What can hang from each mark:
muzes: bidop fezan rebi
gefiti: bidop bisu
kiza: koli tivop
rebi: bapo kitek muzes
bidop: gefiti muzes
koli: kiza
bisu: gefiti kiza
bapo: rebi
bona: gefiti noka
noka: bona
banim: kitek

(in the rows, 128 means zero)
Known rows, with every way that one mark hangs from another:
bona[gefiti noka]: [136 140 100 189  66  88 116 112 101 119 109 148 112 137 190 137  72 104
 205 162  87  97 145 138 142  92  91]
noka[bona[gefiti[bidop[muzes[fezan]] bisu]]]: [115  82 103 181 156  98 109 119 106 163 122 146 155 123 100 160 121 117
 167 147 133 107 155 160 143  99  66]
koli[kiza[tivop]]: [123 107  69 135  71 116 115 122 131 139 103 124 135 148 243 115 120 147
 204 170 105 137 172 147 144 134  95]
bapo[rebi[kitek muzes[fezan]]]: [137  99 120 109 122  89 142 160 167 111 126 139 107 143 167 153 117 166
 130 120  99 145 125  58 150 182  82]
gefiti[bidop[muzes[fezan]]]: [139  85  98 143 136 118 116 147 135 142 117 145 129 101 140 122 124 114
 159 142 138 139 158 142 158 135  70]
bona[gefiti[bidop bisu[kiza]] noka]: [159 109 110 205  91  83  99 123 102 172 128 145 139 116 124 165  72 102
 197 147 126  91 150 170 106  72  88]
bisu[gefiti[bidop] kiza]: [173  95  90 139  97 106 104 146 152 180  83 135 170 102 171 138  93 143
 168 137 109  75 160 139 105 132  87]
bona[noka]: [137 140  86 161  73  90 116 111 126 113 115 140 111 127 206 134  88 103
 190 154  89 120 152 130 148 115  82]
bisu[kiza[koli tivop]]: [143  96  66 125  94 117 102 128 172 175 114 118 151 157 252 117 119 156
 202 151 126 129 152 148 150 146 127]
noka[bona[gefiti[bidop bisu[kiza]]]]: [135  91  87 177 103  85  98 119 112 178 109 134 169 126 158 182 108 135
 183 150 119  62 152 158 104 100  75]
muzes[bidop]: [113 100 100 138 114 105 116 134 132 124 108 139 117 114 211 118 116 134
 172 150  93 124 153 116 143 136  71]
bona[gefiti[bisu] noka]: [136 121 101 196  92  83 114 104  97 135 122 149 119 141 158 143  77  87
 200 152  90  97 148 150 134  75  83]
gefiti[bidop]: [139  91  69 143  98 118 111 136 126 138 111 131 138 105 208 134 123 112
 174 158 112 111 157 129 142 131  66]
gefiti[bidop[muzes[fezan]] bisu[kiza]]: [160  75 109 148 148  98 108 150 147 174 124 149 143 107  90 142 120 116
 155 119 151 125 159 163 128 125  77]
banim[kitek]: [129  86  82 144  89 108 115 125 155 106 118 161 131 130 204 115 102 124
 169 152  97 126 143 120 151 163  81]
bisu[gefiti[bidop[muzes[fezan]]] kiza[koli tivop]]: [162  72 101 134 156 133  96 147 183 221 109 126 180 121 137 108 105 163
 177 136 160 146 159 172 143 138 132]
muzes[bidop[gefiti] fezan]: [117  94 156 155 150 111 110 142 135 142 119 139 113 126 157  97 130 151
 141 160  98 118 153 133 172 145  97]
noka[bona[gefiti]]: [110 123  77 161  79  90 115 109 111 126  91 137 143 149 222 154 108 139
 191 164  80  69 148 126 142 119  78]
rebi[bapo kitek muzes[bidop fezan]]: [123 123 200 118 115 135 146 150 138 115 135 116  87 104 164 152 106 178
 129 115 125 147 122  55 145 160 103]
muzes[bidop fezan rebi]: [ 80  97 167 133 166  79 113 167 137 135 116 136 127 126 145  95 138 174
 142 149  82 135 130 110 171 134  73]
rebi[kitek muzes]: [156 103 107 127  84 128 142 131 159 109 123 131 109 120 222 157 113 147
 145 119 104 122 137  82 134 171  86]
rebi[bapo kitek muzes[bidop]]: [137 132 167 128  91 150 145 138 137 114 138 118  82  99 203 168  95 165
 140 124 115 143 126  55 126 160 105]
bisu[gefiti[bidop[muzes]]]: [170  90  73 152 123 136 113 132 147 165  97 149 152  91 153 129  94 113
 162 142 113 113 165 144 125 131  80]
muzes[bidop[gefiti[bisu]] fezan rebi]: [ 99  80 186 163 206  93 104 153 135 167 143 138 124 138  95  96 145 159
 120 158  81 124 136 139 173 126  93]
rebi[bapo muzes[bidop[gefiti] fezan]]: [139 125 210 138 125 151 124 146 132 134 136 123  92 108 157 133 104 153
 128 153 117 126 145  87 156 152 128]
rebi[bapo kitek muzes]: [161 138 138 120  65 149 147 133 141 108 129 116  90 117 223 174  96 147
 145 124 113 122 126  59 133 162 109]
bisu[kiza[tivop]]: [143 107  70 134  82 111 110 129 159 149 107 134 145 138 229 127 122 138
 190 143 111 115 160 136 139 147 107]

Rows:
[105 115 227 164 189 118 120 155 125 160 166 118  91 139  90 124 135 187
 104 144  93 133 105 100 169 135 115]
muzes[bidop[gefiti[bisu]] fezan rebi[bapo kitek]]
[121 143 160 129 136 115 123 160 133 131 123 134 105 135 131 121 115 145
 144 145 103 137 123 104 173 135 104]
bidop[muzes[fezan rebi[bapo]]]
[155 127 111 193  79  69 108 114 112 152 114 152 126 143 143 156  67 108
 201 138 100  82 146 160 112  82  97]
bona[gefiti[bisu[kiza]] noka]
[149  97 144 152 120 144 119 131 150 136 129 138 107 108 196 134 110 141
 136 159 101 123 158 111 138 159 110]
rebi[muzes[bidop[gefiti]]]
[138  98 103 163 148 126 122 153 149 147 143 139 117 108 143 142 128 153
 129 141 115 151 122 122 147 147  77]
gefiti[bidop[muzes[rebi[kitek]]]]
[140 164 153 207 103 129 111 138  88 150 146 139 100 108 110 159  62 114
 175 178 117 137 119 136 138  77 115]
bona[gefiti[bidop[muzes[rebi[bapo]]]] noka]
[158  83  97 147 163 137  89 151 187 231 121 126 182 123 146 116 104 175
 165 152 133 148 143 170 132 132 138]
bisu[gefiti[bidop[muzes[rebi]]] kiza[koli tivop]]
[123 143 170 135 138 117 136 160 142 127 138 129  90 137 124 134 118 173
 126 125 106 144 104  89 170 151 105]
bidop[muzes[fezan rebi[bapo kitek]]]
[119  76 192 154 202  84  88 163 162 208 141 123 137 158 106  99 133 196
 131 152 105 125 126 161 162 130 125]
muzes[bidop[gefiti[bisu[kiza[koli]]]] fezan rebi]
[135  88 181 143 144 128 121 145 150 137 127 137 111 112 154 117 120 154
 127 149 109 127 156 110 157 159 107]
rebi[muzes[bidop[gefiti] fezan]]
[157 152 154 169 129 155 126 139 142 143 152 131  78 139 147 143 111 162
 117 154  96 130 109 108 161 158 134]
bidop[gefiti muzes[rebi[bapo kitek]]]
[162  91  92 166 120 125 100 115 158 182 134 136 144 151 179 128 129 126
 168 153 112 101 164 165 141 139 129]
bidop[gefiti[bisu[kiza[tivop]]]]
[130  89  69 189 131 115 107 105 107 163 124 148 149 118 138 175 109 103
 178 156 124 102 157 161 123 100  69]
noka[bona[gefiti[bidop[muzes] bisu]]]
[174  89 115 140 136 105 108 156 163 184  89 149 163 100 100 126  95 144
 153 119 133 102 161 153 122 136  92]
bisu[gefiti[bidop[muzes[fezan]]] kiza]
[ 86 133 206 133 151 104 130 170 126 129 139 115  93 128 139 124 126 199
 125 135  93 142  99  73 167 143  96]
muzes[bidop fezan rebi[bapo kitek]]
[148  97 132 151 137 126 130 143 166 134 150 145  87 128 173 158 108 173
 113 149  92 149 131  73 134 184 110]
bapo[rebi[kitek muzes[bidop[gefiti]]]]
[139  79 106 169 172 121 121 144 145 162 157 140 122 111 110 151 133 135
 126 130 118 151 124 134 139 132  71]
gefiti[bidop[muzes[rebi[kitek]]] bisu]
[140 145 178 152 149 134 115 154 135 147 135 136  97 142 115 114 118 148
 125 164  99 125 126 123 183 143 131]
bidop[gefiti muzes[fezan rebi[bapo]]]
[142 127 190 167 175 132 127 146 140 158 164 132  88 149  76 135 127 157
 102 136 105 135 109 118 173 144 124]
bidop[gefiti[bisu] muzes[fezan rebi[bapo kitek]]]
[136  73 162 149 171  97  93 146 159 199 130 125 133 150 135 107 125 169
 152 143 125 118 147 165 154 134 122]
muzes[bidop[gefiti[bisu[kiza[koli]]]] fezan]
[108 141 178 126 124 102 133 165 131 125 128 114 101 145 156 130 128 183
 132 132  89 122 100  75 174 147  98]
muzes[fezan rebi[bapo kitek]]
[155 122  91 210  93 116 110 116 102 142 128 156 112 103 137 150  67  87
 195 164 127 131 152 162 132  87  90]
bona[gefiti[bidop[muzes]] noka]
[105 133 225 158 165 124 121 162 130 146 151 117  85 134 122 118 128 204
 106 152  91 132 101  90 177 151 123]
muzes[bidop[gefiti] fezan rebi[bapo kitek]]
[122  71 129 153 192 100 110 160 135 167 141 145 140 113  78 121 139 121
 136 141 120 147 140 149 159 117  67]
gefiti[bidop[muzes[fezan rebi]] bisu]
[171  95 121 165 167 115  93 140 176 205 142 140 131 162 132 125 115 153
 143 154 112 122 132 179 146 137 137]
bidop[gefiti[bisu[kiza[koli]]] muzes[rebi]]
[ 83 133 196 128 148 100 118 170 118 134 123 121 107 125 143 112 122 173
 143 152  91 133 118  87 168 128  95]
muzes[bidop fezan rebi[bapo]]
[189  98  84 149 114 122 106 141 162 183  88 152 158  94 139 140  84 132
 163 129 127  97 164 154 103 137  95]
bisu[gefiti[bidop[muzes]] kiza]
[128 126 168 146 152 133 129 169 131 146 148 123 101 110 104 143 123 165
 122 134 131 156 107 100 165 142  97]
gefiti[bidop[muzes[fezan rebi[bapo kitek]]]]
[155  88 118 163 162 118 113 126 146 154 133 156 116 140 110 114 128 106
 139 141 113 120 161 160 167 138  98]
bidop[gefiti[bisu] muzes[fezan]]
[152 105  86 118  96 103 141 145 167 111 128 141 102 138 206 168 109 152
 139 130  92 139 127  58 131 180  84]
bapo[rebi[kitek muzes]]
[148  54  93 141 168 125  96 140 167 212 145 125 161 130 129 123 129 133
 179 135 176 168 157 182 151 125 117]
gefiti[bidop[muzes[fezan]] bisu[kiza[koli tivop]]]
[133  95 163 173 167  94  96 150 151 183 136 142 128 136 120 125 125 167
 128 154  83 102 136 149 131 130 109]
muzes[bidop[gefiti[bisu[kiza]]] rebi]
[155 105 118 157 137 124 115 132 149 140 119 153 111 136 144 105 123 122
 144 152 110 119 158 150 175 153 106]
bidop[gefiti muzes[fezan]]
